Known rows, with every step that occurs:
J G H: [ 17   6 -22  13 -21 -21  -5 -29   8  -3   0  11 -13  -4 -14 -16 -27  12
  16  23   8  11  34   3  21   4  33  -5  20 -24 -18 -20  22 -18   7 -15
  22  14]
J G F Z S H R: [-26  14 -18   1 -13  -5 -49   4   5 -12  14  25 -43  -6  15  -1 -42  -8
  27  38 -13   7  38  -7   2   6  19 -36  27   2 -26  -7  19 -15  -2 -43
   1  -4]
H G F: [-19  10  -9 -23  -5  -6 -12   0 -16   3 -15  -1 -22  -3   8   0 -18  18
  20   1   5  14  21 -40  10   1 -10 -20   0  -7  -4   7  11  -1 -10 -12
  -8   4]
S G H: [  1   7 -14   0  -6 -17 -21 -26   0  -5  -3  13 -10   7  -1   7 -26  13
   5  38  -4   0  10  -5  12   0  20 -25   6 -18 -24  11  20 -11   2   7
  22   9]
S G H R Z: [ -8  30 -22  19   2   8 -23  11  -3   3   4  22 -30   8  32  11 -22  10
  23  43 -23   3  31 -17   4  11  -2 -33  29 -21 -34   4 -12  -3   1 -19
  22   7]
J G R H: [-12  37 -23  20  11 -10   5   0  24  -2   9  -1 -16  -4  13 -10 -18   8
  -4  21  20 -11  24   3  23  23   3 -11  18 -19 -12   0   0 -19  -3 -17
 -10 -15]
G R H F Z: [-36  31 -16  31   0 -13 -31  20  18  -2   6  15 -44   1  19   3 -28 -13
  37   8  -9   2  30 -27  15  23 -12 -36  27 -19 -16  -3 -12  -4 -26  -7
  21  -2]
S F Z J G R: [-28  22   0   3   8  -8 -29  -9  17 -12  13   7 -30  -6 -11  -6 -38   1
  20  12   6   3  28   1  -2  44  15 -16  26  -5 -10 -28   9 -28  -5 -12
  12  10]
H R Z: [-14  33 -19  15   5  16 -20  27  -7   4   5  16 -32  -1  33   4 -15   5
  21  27 -25   8  26 -16  -2  17  -9 -22  30 -12 -23  -3 -21   0  -2 -22
  14   2]
F Z: [-43  25   6  14  -2   1 -35   9  12  -5  -4  10 -38  -7   5  -4 -20 -15
  26   1 -19   7  17 -12  -4  32 -10 -11  11 -15  -5  -8 -20  -9 -20   1
  33   3]
G S H R Z U: [-11  19 -23  10   9   7 -21  25 -19   1 -14   1 -15  -8  13  -1 -11  -2
  21  39  -9 -10  51  -7  -1   3  -5 -20  30 -20 -28 -13  -5   6   9 -20
  18   8]
H S G: [  7  19 -16 -23   6  18 -41   4   5   0   9  23 -11  -1  21   3 -25  12
  -1  24 -29   2  -9 -15  10   5   0 -53  10  19 -22  35  23  -3   8  16
  15  12]
S F Z: [-60  32  12   9  -2   3 -44  10  20  -9   1   5 -50  -5   5  -1 -24 -12
  27  16 -20  11   8 -13 -11  26  -3 -16  -8 -12 -19 -10  -6 -20 -11  10
  27  -5]
G S H R Z J: [-45  23   2  15  18   4 -35  19 -11  -6  13  14 -38 -10  17  -1 -23  -5
  24  35 -16  16  27  -6  -3  22   9 -28  38 -21 -20  -3  14  -6   1 -26
  -1  16]
Z G: [  4  10 -17 -10 -11   4 -23  12 -15   2  -6 -14 -12 -21 -13 -13 -19  -4
  27  11  -8  -1  22  -7 -14  20  15   3  15 -20 -18 -20  17  10   1 -16
  17  17]
S G: [ -4  20  -6 -24   4   8 -35  -3  -3   2  -1  14 -13  -4   7   9 -12   7
   2  16 -21  -3 -15  -4  -2   9   7 -33   0   8 -17  21  17  -5   2  20
  14  -1]
F Z S H: [-52  27  10   1  -3   5 -46  -4  13 -18  15  -3 -39  -8  -3  -9 -16  -8
  17  28 -14   4  23   5   4   7  16 -28  -3 -18 -22   0  28 -18  -9 -24
   2  -1]
R Z: [-20  41  -4  12   9  20 -11  18  -3   4   1  -2 -26  -4  20  -4   3  11
  15  13 -18   8  16 -10   2  16 -14 -13  12 -25 -15  -2 -16  -5  -6  -6
  15   7]
H Z: [-20  16 -20  -4  14  -1 -25  17 -15  -4  -5  -6 -35 -17   5 -18 -20  11
  29  13  -9  18   3  -7   4   1   4 -24  26   1 -14   6  -5   1 -30  -8
  13   0]
J G F Z R H S: [ -6  32 -28  28   0   9 -21  13  28  -8   8  10 -23  -8  38 -16 -31   5
  11  24 -11   4  31 -19  27   4 -15 -34  24  -9 -21   9   3  -7   4 -36
   5  24]
S H J G R: [ -4  18 -15  -2  13  -7 -22 -15  17  -1   9   8 -15  -1  -8  -7 -31  13
  12  15   7  -6  28   0  16  23  20 -19  20   5 -17 -21   4 -17 -13 -15
   0   3]
H S: [  4  13 -21  -9   1  15 -23  13   7  -6  13  13 -11  -8  23 -16 -33   9
  -3  16 -19  14   8 -18  18  11  -5 -31  21  14 -11  20   9  -3   7  -5
   9  17]
F Z R: [-21  18  -1  22  -5  -6 -37   6   9 -14 -13   1 -30 -12   8   3 -20 -16
  27  -1 -25  -1  15  -4 -14  24 -12  -2  12 -15 -19 -32 -22   3 -12 -34
  28  19]
G F Z R H J: [-43  24 -16  35  21   4 -33  13  19   0 -13   2 -28 -16  22  -2 -14   1
  20  16 -13  -7  22 -12  22   3  -9  -7   6 -18 -27  -2 -22   6 -28 -40
 -10  10]
U Z R H J G F: [-17  20  -8  25   0  -4 -26  -3   7   0 -14  -2 -26 -12  10 -15 -13  15
  28   3  12   8  26 -11  16  -7  -2 -11   6 -17  -3 -11   5 -10  -7 -44
 -10  18]
G R H S F Z: [-58  39   1  19   6   6 -42  13  34 -12  11   9 -47   4  21  -1 -37  -7
  20  30 -15   6  18 -21   3  26 -12 -33   1  -9 -24   2  -7 -23  -9   1
  21   0]
U Z: [-23  10  10  29   0  -4 -34  13  -5  -4  -5   0 -26   2   7 -23 -17  -7
  18  -6   1  23 -19   7  -8  14  -6  -5   2  -5  15  14   7  -2  17 -25
   7  -3]
H J G: [  8  15 -23   0  -5   9 -26  -3  15   9  -1  15 -22 -24 -11 -23 -14   9
  24  -3 -14   9  22   6  22  10  29  -6  20   4 -19 -22  13  -4  -3 -20
   5  14]
G S H R Z F: [ -8  24 -27  -3   4  -6 -22  22 -13  -1 -13  -8 -32  -3   9   6 -18   8
  35  39 -19  -7  59 -18 -10   9  -9 -15   8 -23 -27 -23   1   6   5 -33
   6   9]
Z S: [-34   6   1  -9 -11  17 -39   7  -8 -23   6  -3 -25 -23  -9 -12 -13   1
   6   4 -15  12  15  11   0  33   6  -4  10 -16  -6  -3  15 -12  -6 -36
   3  18]
J G: [ 16  19 -19  -6 -16   1 -12  -7   9   4   4  10 -20 -19 -12 -22 -13   7
  17  -4  -4  13  18   9  11  15  25  -5  21   0 -10 -23  20 -15   9 -10
  12   7]

Rows:
[-32  26  -8   0  -5  14 -58  10   9 -11   7  18 -38  -7  10   8 -15  -3
  23  18 -30  -3   9  -7   7  21   0 -48   9 -14 -25  22  22  -6 -10 -10
  16  13]
R H F Z S G
[-43  26   3   7   2  25 -36  12  -5 -23  10  -7 -30  -9   3  -3 -10  10
  14  13 -14   4  34   3   0  43 -10 -14  17 -33 -12  -8  -4 -16 -15 -42
   8  25]
G R Z S
[-53  17  10   9 -16  16 -52   4   3 -24   1   2 -43 -19  -6 -11 -17  -5
  32  -1 -13  13  42  -2   0  36  -4 -13  13 -30  -1 -15   6 -22 -20 -42
  17  30]
J G F Z S
[-21  17   2 -21   5   0 -29  -8 -13  -2 -10   2 -14  -3  13  12 -13  18
   7  15   3   0   3 -25   1  -2  -9 -30  -6  -5  -1  16  10 -14 -12  10
   3   6]
S G F
[-42  22  -9  21 -15   7 -48  14  13 -22  14  10 -47 -14  -1  -8 -26  -8
  37   4 -13   7  44  -3  14  40   1 -27  29 -28 -15 -13  11 -14 -20 -47
  15  23]
J G R H F Z S
[  9   5 -26   5  -6  -1 -17  -5   9  -9  11  15  -8   2  20 -13 -42  14
  -1  33  -9  14  23 -20  26   3   5 -32  24  -2 -19  18  15  -7   8 -12
  17  24]
G H S
[ -5  30 -13   5  -5  17 -20  23 -13   7  -5 -17 -20 -15   1 -10  -7   2
  39  18 -15  -1  33 -12 -12  19   3  -3  19 -37 -26 -20   6  10  -1 -22
  23  25]
R Z G
[-43  11   3  21   5  -9 -51   8   2  -9   8  22 -43 -18   3   0 -32 -14
  43  13 -21  16  22 -12   1  24  13 -35  37 -21 -17   1  22  -1 -11 -11
  20  25]
S G H F Z J
[ -7   5 -10  10  -2 -12 -30  17 -11  -6 -21 -19 -26 -13  -7 -15 -18   1
  33   2  -8   5  23   0 -19  13 -10   7  -7 -15   4 -10  13  11  19 -38
   3   7]
U Z F
[-50  20  -7  17  28   0 -27  20  -6  -9   5  -4 -40 -33   8 -21 -21  -1
  26  18  -6  18   8   4   4  14  12 -19  40 -18 -13  13  15  -1 -17 -26
  -9   8]
R H Z J
[-40  41 -11  39   4  -6 -18  12  28 -10  -3  -7 -35 -10  25  -2 -14 -11
  10  25  -8  -8  12   0   5  12 -10  -7  -1 -29 -29  -8  -9  -8  -3 -31
   0  -8]
S F Z R H
[-32  11  -6  10  16  -2 -47   4  -1   5  -5   1 -25   2  -4 -11 -21   1
  26  31  -5   5  15  -8  15  -6  20 -24  -1  -7 -26  -1  17   5 -12 -23
  -7  10]
U Z G S H J
[-29  16  -8   7  -4   1 -35  15   0  -6 -19  -2 -28 -16 -12  -9 -17 -12
  30  20  -8  -4  44  -2  -7  16   0  -9  13 -19 -21 -28   4  -8   5  -3
  34  13]
J G S F Z U
[-18  24  -9 -10   8   7 -28   0  -1  -3  -2   6 -13   0  30   5 -20  20
   2  27   2   0  10 -31  14  -6 -16 -45   0  -4  -6  31  13 -14  -7   3
  -4  11]
R H S G F
[-42  26  -7   3 -15  16 -46   4  12 -20  13   4 -50  -7   3  -5 -26  10
  22  42 -17  17  22   2  -2  14  20 -20  -1 -21 -40 -14  28 -28  14 -30
   6   9]
J G H R Z S F
[-49  41  -4  21   0   7 -41  10  38 -10  13  12 -49   2  16  -7 -37  -6
  26  28 -14   8  24 -17   5  26  -5 -33   5  -9 -24  -6  -1 -25  -5  -1
  23   3]
J G R H S F Z
[-33  21 -22  19  24   8 -23  14  16   6  -4   5 -20 -17  15 -10  -9   6
   5  17 -10  -4  10  -4  29   5   5  -7   6  -8 -24  13 -11   6 -19 -21
 -17  -4]
R H J
[ 20   2 -35   2 -15 -25 -26  -3  -7   2   5  22 -20   4   6   7 -32  13
  29  22  -7   9  14 -27  25 -11  21 -49  25  -7 -31   8  31   5  -3   5
  16  10]
S G H F
[-11  11 -17   8 -12 -11 -45  14  -3  -7  18   7 -37  -4   6 -10 -23   1
  34  14  -7  17  11 -12  19 -13  21 -48  15  -4 -22   7  45   2   1 -26
  -8   1]
U Z S H F
[-18  -1 -18  15  10  -5 -28  -9   4   1  -8  10 -15  -8  -2  -6 -24  12
  14  23 -11   4  20  -9  25   2  20  -6  11 -11 -26  -1  -4   3 -19 -17
   4  15]
G H J
[-42   5  12  19 -12  14 -53  13  -9 -25   4  -3 -34 -12  -5 -22 -16  -6
  18  -4  -9  22   3  18  -7  32  -2  -5   6 -20   7   7  19  -9   8 -54
   3  18]
U Z S
[-19  15   2  -3  -3  -3 -20  -9  -8  -4  -3   0 -23 -22  -2 -14 -17  13
  23   1  12  17  29 -11   6   9   9 -12  18 -15   6 -15  20 -20  -3 -18
  -3  20]
Z J G F
[  4  21 -33   1   1  -4 -24  16 -11  -1 -15  -1 -28  -7  11  10 -21  12
  36  38 -26 -11  55 -18 -12  10  -8 -15  12 -24 -31 -17   2  10   8 -33
  13  15]
S G H R Z F
[  3  12 -26  -8  -8 -27 -27   9 -11   4  12  12 -27   8   3   2 -26   5
  25  24   2  12  15 -27  24 -15  20 -53  17   0 -27  -2  36  -1  -7   6
  -2  -4]
G S H F
[  1  22 -38  18   1 -19 -14  17   9   2  17  13 -29 -10  14  -5 -28   5
  25  12   7   4  25 -18  30   9  13 -39  40 -11 -22  -1  23  -1  -5 -18
 -11  -1]
Z J G R H F
[ -1  14 -16  -2  11  -5 -20 -10  12  -1   5  10 -13  -3 -10  -7 -31  12
  11   6   7  -5  28  -1  14  32  14 -12  25   5 -12 -23  -5 -14 -15 -16
   5   8]
H J G R
[  8  -1 -28  16 -20 -20 -42   2  -7  -6   6  21 -28   6   4   1 -33   8
  37  19  -7  15  13 -19  21  -5  18 -49  25 -14 -25  12  38   4   2 -18
  13  17]
U Z S G H F
[-10  10  -4   9   5 -10 -27   5  -8  -7   0 -12 -11   5  -7  -7 -36   0
  23  11  15  -5  19  -5 -16  38   1  -7  19 -14  -1 -14   2  -3  -3 -26
  15  11]
U Z G R
[-14  11 -23  -3  17   0 -25  18 -17  -4 -15 -17 -17 -27  -4 -20 -11   2
  27  27  -4  -5  33   2   2 -17   9 -19  25  -7 -24  -3  12   9  -8 -13
  13   0]
S H Z U
[ -7  27 -20  -3   5   5 -14  21 -10  -1 -18 -20 -26 -17   1  -1  -3  13
  32  16 -21  -6  48 -13 -12  15 -16   2   1 -29 -17 -23  -3   8   3 -25
   9  14]
R Z F
[ -4  10 -30 -14   9 -11 -22  21 -18  -6 -21 -23 -32 -27  -8 -12 -20  11
  40  15 -15   0  38 -11 -11   5  -3  -5  11 -10 -15 -16   5  12 -14 -28
   7   9]
H Z F
[-53  31   8   8  -9  -4 -43   5  18  -8  -2  11 -53   5  -4  -1 -28 -11
  31  20 -11  15  20 -13  -6  30   1 -23  -3 -16 -19 -23  -1 -28 -10   9
  32   6]
J G S F Z
[  0  -2 -34  14 -17 -21 -33   4  -5  -4   0  25 -26   0  11   4 -54 -11
  33  44 -12   3  42 -16  -5  17  20 -17  42 -12 -32 -15   1   4   0 -35
  26   9]
F Z G H R
[-25  28   0 -12   1  30 -49   6  -4 -10   5  11 -27  -6   8   8  -4  10
  13  20 -32  -1   5   0  -1  22  -1 -37   5 -15 -24  19  18  -8  -3 -10
  14  19]
R Z S G
[  1  14 -18  21 -13 -10 -11  -9  -8  -1  -5  -8 -14  -1  -5  -6 -22   9
  30  39   0   1  44 -12   3   8  18  -4  20 -49 -29 -18  12   0   0 -23
  28  26]
R Z G H
[-13  16 -13 -23  11 -15 -11  -9   4  -1   6   3 -18  13  -1   6 -36  11
   9  18   6  -3  21 -21  10  20   6 -29  10   6 -21   0  14  -4  -7  -9
  -5 -13]
S H G R
[-12  24 -30  -9  -2  -5   2  12   7  11  -4   7 -28  -4  13  -8 -15   6
  14   8  -8   8  14 -23  24   8   1 -17   7  -8 -27  21  19  14   5 -21
 -14 -14]
R H G
[ 11  15 -29  -7 -13 -26 -25   5  -5   6  13  16 -31   6  -1  -2 -25   6
  31  22   3  15  21 -22  27 -15  27 -54  22   0 -29  -9  43  -4  -3   2
   0   0]
J G S H F
[-23  13   7  11  -4  -4 -27  -6  -6  -5  -5   0 -27 -16   0 -18 -18  10
  29  -3  15  21  23  -9   2   7   4 -11  16 -16  13 -10  23 -20   3 -26
  -4  19]
U Z J G F
[-35  23 -11 -14  -5 -13 -24   5   3  -6  -6  -1 -41  11   2   6 -26   6
  10  37   1  14   2 -18   3   8   6 -24 -18 -10 -37  -8  25 -15  11  -4
  -5  -5]
Z R H G S F
